Each row comes from the steps of one walk. Every step used is in the known rows, and no mark comes twice. Write the walk behind each row, first mark first.
Known rows
V/P: [ 0.87 -0.86  2.57 -2.83 -0.65 -2.47  3.17  0.66  0.39  1.00 -1.62  2.33
 -2.51 -0.62  0.71  0.10  0.09  2.17  0.58 -2.07 -1.12 -0.63 -0.86  1.62
 -0.44  4.69  0.74]
L/K/E/C: [ 1.11 -0.50  0.44 -2.45 -0.26  1.21 -0.21 -0.46  0.53 -0.61  1.26  1.86
  0.45  1.38 -1.37 -1.04 -1.19  1.93 -1.83  1.36 -0.73 -0.49  1.54 -0.50
  0.69  3.81  0.03]
E/P: [ 0.87  0.83 -0.24 -3.99  0.36 -0.85  2.47  0.37  1.52 -0.35  0.31  1.05
 -0.81  0.63  1.06 -0.02  0.60  1.17 -0.29 -0.51  1.89 -0.58 -1.02  2.02
 -0.55  0.63 -0.14]
X/D/K/E: [ 0.09 -1.36  0.31  0.20 -0.61 -1.04 -2.86 -0.21 -1.88  0.34  0.11  1.71
  0.84 -0.96  0.88  0.61 -0.06  2.85 -0.37  1.46 -0.53  1.11  3.14 -4.22
  3.46  2.65 -0.01]
N/K/D/P/L: [-0.87  0.04  0.45  2.24  0.56  0.97  2.14 -0.47 -0.93  0.11 -2.00 -1.67
 -0.22  0.30 -1.56 -0.33  0.16 -1.58  0.96  1.05  0.20  0.45 -0.06  0.16
  1.55 -4.30 -0.14]
S/P/L/K/D: [ 0.14  0.35 -0.17  2.03  0.27  1.79 -2.84  0.29  0.46  0.82  1.56 -0.72
  0.93  0.33  0.99  1.34 -0.31  0.15 -1.36 -1.84 -0.85 -0.28 -0.43 -0.96
 -0.40  0.26 -0.55]
F/W/P/L/K/E: [ 0.49  1.96  1.20 -4.17  0.04  2.25 -2.16 -0.13 -0.44  0.42  0.61 -0.29
 -1.55 -0.73  0.89 -1.05  0.26  1.24 -2.03 -0.65 -1.70 -0.35 -1.80  0.95
 -3.47  3.01  0.23]
R/P/N/K/E/C: [-0.22 -0.74 -1.52 -0.28 -0.27 -0.19  2.14  0.36 -0.80  0.26 -0.57  0.22
  2.00 -1.14 -0.56 -0.14 -0.96 -2.15 -0.09 -1.06 -1.05  0.20 -1.48  1.37
 -2.30  3.20  1.14]
N/K/D/P/R: [-0.73  0.49 -0.16  1.63  0.47  0.06  4.31 -0.10 -1.09 -0.08 -1.69 -1.47
 -1.66 -1.14 -1.64 -0.49  0.33 -1.40  1.40  0.44  1.29  0.32 -0.21 -0.16
  2.31 -5.52 -0.28]
R/P/N/K/D: [-0.84  0.28 -2.08  0.64  0.37 -0.45  1.89  1.35 -1.06  0.25 -1.39 -0.78
  0.85 -2.19 -0.74 -0.09  0.09 -2.41  0.80 -1.16 -0.21 -0.24 -2.12  1.15
 -1.45  1.72  1.08]
X/D/P/L/K/E: [-0.26 -0.60 -0.05  2.04 -0.64 -0.26 -1.83 -0.49 -0.57  1.02 -0.02 -0.02
  1.18  0.53  0.88 -0.14  0.82 -0.56  0.59  0.45 -1.10  0.32  2.60 -3.34
  1.19 -2.74 -0.49]
P/L/K: [ 0.16  0.37  0.31 -1.31  0.33  1.73 -2.00  0.04  0.13  0.47  1.03 -1.32
  0.41  0.79 -0.15 -0.50  0.65  0.63 -0.51  0.88 -0.98 -0.45 -0.32  0.63
 -0.97  1.56  0.07]
K/D: [ 0.03  0.92  1.19 -0.74  0.53 -1.16  0.02  1.43 -0.30 -0.53 -1.43  0.23
 -2.02 -0.92 -1.09 -0.03  0.61  1.34  1.22 -1.11  0.45 -0.34  0.20 -0.67
  1.50 -2.25  0.36]
D/P/N/K/E/M: [-0.25 -1.46  0.25  2.26 -0.71  0.14  2.61 -1.26  0.74 -0.10 -0.39 -0.07
  0.48 -0.10  0.11 -0.18 -0.89 -1.92 -0.33 -0.32 -0.21  0.78  0.29 -1.69
 -0.21 -2.34 -0.12]
F/W/P: [ 0.88  1.98  1.80 -6.94  0.00  0.65  0.82  0.49  0.43  0.44 -0.35  0.73
 -3.63 -2.35  1.65 -1.62  1.17  2.96 -1.59 -2.17 -1.04 -0.53 -1.77  1.64
 -2.62  5.07  0.62]
N/K/E/P: [ 0.31 -0.74 -1.12 -2.76  0.12  0.56  2.13 -1.02 -0.95 -0.89 -1.02  0.85
  0.85  1.07 -1.03  0.02 -1.27  0.22 -0.15  1.79  0.98  0.47 -0.61  1.29
  0.91 -0.31 -0.34]
L/K: [ 0.92  0.21 -0.29 -3.78  0.13  1.21  0.35  0.36  1.02 -0.28  0.96  0.93
 -1.16 -0.09 -0.33 -1.50  0.41  2.62 -1.39  0.99 -0.02 -1.11  0.57  0.24
  0.98  5.75  0.11]
V/P/L/K/D: [-0.20  0.00  1.83  1.30  0.10 -0.39  0.51  0.64 -0.32  1.19 -0.56  0.14
 -0.75  1.02 -0.52  0.66 -0.18 -0.26  0.63 -0.51 -1.33 -0.83 -1.07  1.59
 -0.74  1.36  0.36]
X/D/P/N/K/E/C: [-0.43 -1.76 -0.55  1.92 -0.53 -1.18  0.76 -0.65 -0.10  0.49  0.13  0.38
  1.50 -0.75  0.96  0.31 -0.12 -1.20  0.99 -0.01 -0.79  1.08  2.54 -2.10
  1.60 -4.19 -0.06]
V/P/N/K/D: [-0.46 -1.09  0.41  0.98  0.23 -1.80  2.87  0.62 -0.42  0.41 -1.36  0.26
 -1.04 -1.41 -0.31  1.29 -0.78 -0.84  1.78 -0.97 -0.64 -0.11 -1.75  2.10
 -0.06 -0.02  0.69]
C/E: [ 0.32 -0.96  1.77 -3.13 -0.60 -0.85 -1.48 -0.06  0.64 -1.09 -0.59  0.73
 -1.05  0.51 -0.93 -1.51  0.13  3.20 -0.31 -0.86 -1.51  0.42  1.03  0.05
 -0.09  5.09  0.90]
K/E/P/L: [ 0.44  0.13  0.18 -0.66 -0.10 -0.62 -1.73 -0.48 -0.46 -0.33 -0.29  0.37
  1.42  1.95  0.13  1.13 -0.80 -0.69  0.23  0.09  0.50  0.30 -0.96  0.02
 -1.87 -3.17 -0.43]
F/W: [ 0.22  1.28  1.70 -5.49 -0.29 -0.05 -0.74  0.53  1.05  0.52 -0.79  0.11
 -3.89 -1.94  1.22 -1.30  0.54  2.58 -0.06 -2.06  0.11 -0.55 -0.91  2.46
 -1.12  5.57  0.51]
F/W/P/L/K: [ 0.46  2.28  1.12 -5.18  0.33  2.40 -0.93  0.16  0.16  0.74  0.90 -0.65
 -2.13 -1.17  1.25 -1.46  1.02  1.71 -2.04 -0.87 -1.51 -0.69 -2.00  1.87
 -3.45  4.01  0.40]
R/P/N/K/E: [-0.34 -0.50 -1.96 -0.18 -0.27 -0.60  1.48  0.58 -1.19  0.19 -1.33  0.01
  1.56 -1.87 -0.41 -0.09 -0.63 -2.17  0.37 -0.98 -0.77  0.10 -1.97  0.63
 -2.27  3.12  0.94]
X/D/P: [ 0.21 -0.60  0.62 -0.73 -0.69 -1.79  0.94  0.21  0.33  1.00 -0.84  1.06
 -0.74 -1.10  1.77 -0.73  1.68  1.01  0.87 -1.15 -0.46  0.22  2.58 -2.47
  2.09 -0.96 -0.05]
C/E/P/L/K/D/X: [-0.90  0.41 -0.14  2.30  0.03  0.67 -3.38  0.04  0.17 -1.34  1.52 -0.64
  1.50  2.78 -1.63 -0.21  0.11 -0.44 -0.33  1.26  0.61  0.22  1.13  2.08
 -0.02  0.84  0.03]

Write each row's walk
[-0.58  0.27 -0.13  0.58  0.48  0.82 -2.50 -0.12  0.74 -1.13  0.95 -1.08
  1.34  3.15 -1.46 -0.35 -0.23  0.25 -0.43  0.95  0.08  0.04  0.04  1.41
 -0.94  0.61  0.08]
C/E/P/L/K/D
[-1.09 -0.15 -1.51  2.16  0.47 -0.28 -0.54  0.80 -1.07 -0.90  0.06 -1.23
  0.00 -2.39 -0.81  0.75  0.08 -1.70  1.70  0.37  0.97  0.55 -0.03  1.47
  1.48 -3.34  0.26]
P/N/K/D/X
[ 0.81  0.68 -1.68 -1.59  0.10  0.71  0.62 -0.19 -0.02 -0.78  1.65  0.62
 -0.03  0.94 -0.83 -0.11 -0.69  0.35 -0.78  1.36  1.44 -0.80 -0.37 -0.38
  0.11  0.19 -0.77]
L/K/E/P/R
[-0.31 -0.37 -0.05  1.26 -0.36 -0.01 -0.82 -0.10  0.07  1.32  0.33 -0.41
  0.61  0.16  1.31 -0.62  1.53 -0.19  0.50  0.23 -0.83  0.09  2.43 -2.32
  1.31 -1.81 -0.32]
X/D/P/L/K
[-0.52 -1.20 -1.15  1.10 -0.28 -1.22  1.05 -0.11 -0.03  0.70 -0.34 -0.31
  0.29 -1.76  1.65 -0.13  1.00 -0.65  1.32 -0.13 -0.39  0.66  1.75 -1.76
  1.76 -3.09 -0.07]
X/D/P/N/K
[ 0.40 -0.51 -0.09  1.90 -0.21 -0.29 -1.97 -0.91 -0.55 -0.36  0.97  1.16
  1.27  0.07  0.75  1.61 -1.36  1.14 -1.58  1.48  1.16  0.90  0.13 -2.15
  0.54  2.68 -0.45]
D/K/E/P/N
[-0.76  0.69 -2.34  1.53  0.74 -0.30  1.02  0.55  0.08 -1.00  1.07 -0.66
  0.72 -0.44  0.00  1.22  0.01 -2.32  1.10  0.72  3.00  0.11 -0.96  3.29
  0.55 -4.06 -0.35]
E/P/N/K/D/X
[-0.48 -0.01  0.29  0.83  0.40  0.51  3.38 -0.26 -0.56 -0.20 -2.30 -0.45
 -1.02 -0.25 -1.53 -0.74  0.10 -0.45  0.65  0.76  0.73  0.23  0.31 -0.14
  2.58 -2.50 -0.07]
N/K/D/P
[-0.19 -0.07 -0.01 -1.15  0.14  0.98 -2.10 -0.57  1.19 -0.97  1.47 -0.69
  1.37  3.08 -0.78 -0.73 -0.21  0.94 -0.99  1.04 -0.36  0.08 -0.14  1.88
 -1.48  3.12  0.11]
C/E/P/L/K
[ 0.24 -0.68  2.66 -0.68 -0.44 -1.77  1.09  0.34 -0.17  1.55 -1.26  0.50
 -1.24  0.35  0.73  0.79  0.22  0.45  1.03 -1.75 -1.81 -0.27 -1.45  1.99
 -1.87  2.20  0.68]
V/P/L
[-0.04 -0.96 -0.04  2.46 -0.61 -0.64  1.85 -1.17  0.40  0.03 -1.12 -0.31
  0.10 -0.91  0.52 -0.03 -0.48 -1.83  0.41 -0.54 -0.02  0.61 -0.15 -1.49
 -0.35 -2.93 -0.29]
D/P/N/K/E
[-0.50  0.74  0.86  3.95  0.21 -1.71  0.51  0.88  0.65 -0.10 -1.49 -0.71
 -1.43 -1.35 -0.03  0.44  0.65 -1.43  1.49 -2.01  0.68 -0.11  0.00 -1.84
  0.33 -5.78  0.03]
K/D/P/N
[ 0.26  0.39  1.22  1.77 -0.39  1.03  0.49 -0.82  1.26  1.11 -0.07 -0.88
 -0.32  1.00  0.62 -1.01  0.95 -0.84 -0.81 -0.03 -0.53 -0.35  0.36 -1.08
 -0.97 -0.21 -0.44]
D/P/L/K
[ 0.31 -0.16  0.89  1.99 -0.25  0.57 -2.33 -1.26 -1.10  0.09  0.68  0.74
  1.62  1.27  0.41  1.38 -1.05  1.13 -1.74  2.00  0.57  0.93  0.27 -2.15
  0.33  2.41 -0.52]
D/K/E/P/L
[ 0.29 -0.08  0.87  1.89 -0.58 -1.64  1.67 -0.17  1.68  0.51 -0.52 -0.21
 -1.17 -1.62  1.75 -0.28  0.77 -0.87  0.42 -2.25  0.00  0.06 -0.19 -1.35
 -1.16 -1.92 -0.05]
D/P/N
[ 0.15  1.00  0.20  1.27  0.25  0.89  0.91  0.44  1.00 -0.19 -0.32  0.29
 -1.38  0.33 -1.14 -1.20  0.43  0.52 -0.70  0.50  0.65 -1.15  1.09 -1.40
  1.83  0.52 -0.36]
L/K/D/P
[-0.01  1.53 -0.35  2.02  0.31  0.63  1.84  0.57  0.38 -0.13  0.35 -0.68
 -1.88 -0.51 -1.31 -0.87  0.75 -0.43  0.04  0.14  1.25 -1.02  0.59 -1.50
  1.69 -2.51 -0.49]
L/K/D/P/R
[-0.52  1.09  1.09  1.89 -0.20 -1.63 -1.19  1.78 -1.25 -0.69 -0.86  0.83
 -1.88 -1.52 -1.26  0.15  1.18  0.28  1.33 -0.74  1.37 -0.14  1.92  0.63
  2.98 -1.85  0.22]
K/D/X
[-0.86 -0.51 -1.08  0.46  0.53 -0.21 -0.63 -0.15  0.75 -1.81  0.38 -0.99
  1.07  1.34 -1.21  0.17 -0.75 -0.26  0.44  0.49  0.66  0.66 -0.56  1.89
 -0.35 -0.65  0.35]
C/E/P/N/K/D
[ 0.20  0.10  0.16 -0.27 -0.01  1.53 -3.24 -0.36 -0.69  0.06  0.88 -0.80
  1.20  1.42 -0.70 -0.03 -0.36  0.00 -0.53  1.21 -1.11 -0.12  0.00 -0.59
 -1.04  0.45 -0.17]
P/L/K/E
[ 0.33 -1.20 -1.44  0.05  0.00  0.48 -0.10 -0.21  0.82  0.20  1.18 -0.22
  0.73 -2.20  2.04  1.42 -0.89  0.04 -0.71 -2.39 -0.56  0.49 -1.23  0.04
 -0.35  0.98 -0.22]
S/P/N/K
[ 0.55 -0.19 -0.98 -0.54 -0.11 -1.55 -0.85 -0.18  0.13 -1.00  0.38  0.89
  0.94  0.42  0.62  1.40 -1.02 -0.62  0.47 -0.60  1.12  0.20 -1.06 -0.18
 -1.61 -2.77 -0.33]
K/E/P/N
[-0.43  1.02  0.26  0.90  0.78  1.63 -2.64  0.57 -0.49  0.16  0.55 -1.76
  0.33  0.88 -1.11 -0.06  0.50 -0.27  0.26  0.98 -0.48 -0.46 -0.15  0.04
 -0.18 -1.56 -0.01]
P/L/K/D
[-0.04  0.13 -2.28 -1.83  0.87 -0.07  2.10 -0.09  0.99 -0.62  0.98 -0.68
  0.87 -0.18  0.92  0.70 -0.25 -1.07  0.35  0.69  2.00 -0.01 -2.02  3.00
 -0.97 -1.67 -0.16]
E/P/N/K
[-0.08 -1.43 -0.83 -0.44  0.14  0.10  0.33 -0.61 -0.19 -0.78  0.53 -0.36
  1.34 -0.93 -0.52  0.68 -1.49 -0.89  0.47  0.44 -0.62  0.91 -0.43  0.78
 -0.41 -1.79  0.41]
P/N/K/E/C
[-0.44  0.07  1.79  2.80 -0.37 -0.69 -0.39  0.88 -0.89  1.03 -0.03  0.54
 -0.72  0.65 -0.71  0.80  0.22 -0.82  0.63 -0.10 -0.78 -0.67  0.00  2.29
  0.16  1.64  0.33]
V/P/L/K/D/X
[-0.21 -0.77 -0.39  1.56 -0.18 -0.53 -3.38 -0.48 -1.88  0.66  0.97  0.67
  2.16  0.50  1.23  1.52 -0.08  1.10 -0.21  1.83  0.03  1.21  2.26 -3.05
  2.10  0.17 -0.44]
X/D/K/E/P/L
[ 0.66  0.09 -2.01 -1.02  0.18  0.73 -0.95 -0.19  0.70 -1.11  1.59  0.85
  1.13  1.07 -0.27  0.25 -1.15  0.13 -1.11  1.35  1.01 -0.73 -0.32  0.02
 -0.52  1.12 -0.56]
L/K/E/P/N
[-0.54 -1.45 -1.12  2.01 -0.57 -1.41  0.03 -0.47 -0.64  0.38 -0.64  0.05
  0.95 -1.31  1.22  0.32  0.23 -1.05  1.46 -0.06 -0.53  0.92  1.99 -2.83
  1.69 -3.95 -0.24]
X/D/P/N/K/E
[ 0.24  0.06  1.16  2.78 -0.70  0.80 -0.47 -1.16  0.55  0.85 -0.35 -0.44
  0.42  1.39  0.19 -0.59  0.21 -1.24 -0.84  0.17 -0.81 -0.08  0.58 -2.07
 -1.03 -1.43 -0.62]
D/P/L/K/E
[-0.10  1.51 -0.96  0.19  1.12  1.08 -0.53  0.36  0.63 -0.15  1.33 -1.12
  1.12  2.33 -0.23  0.56  0.34 -1.11 -0.17  1.25  1.69 -0.77 -1.23  2.01
 -0.99 -2.40 -0.56]
E/P/L/K/D
[ 1.01  0.23 -1.19 -2.32  0.04  1.08 -0.34 -0.37  0.55 -0.90  1.01  1.66
  0.54  1.81 -0.72 -0.36 -0.84  1.18 -1.50  1.71  1.04 -0.88  0.22 -0.03
  0.30  2.87 -0.60]
L/K/E/P
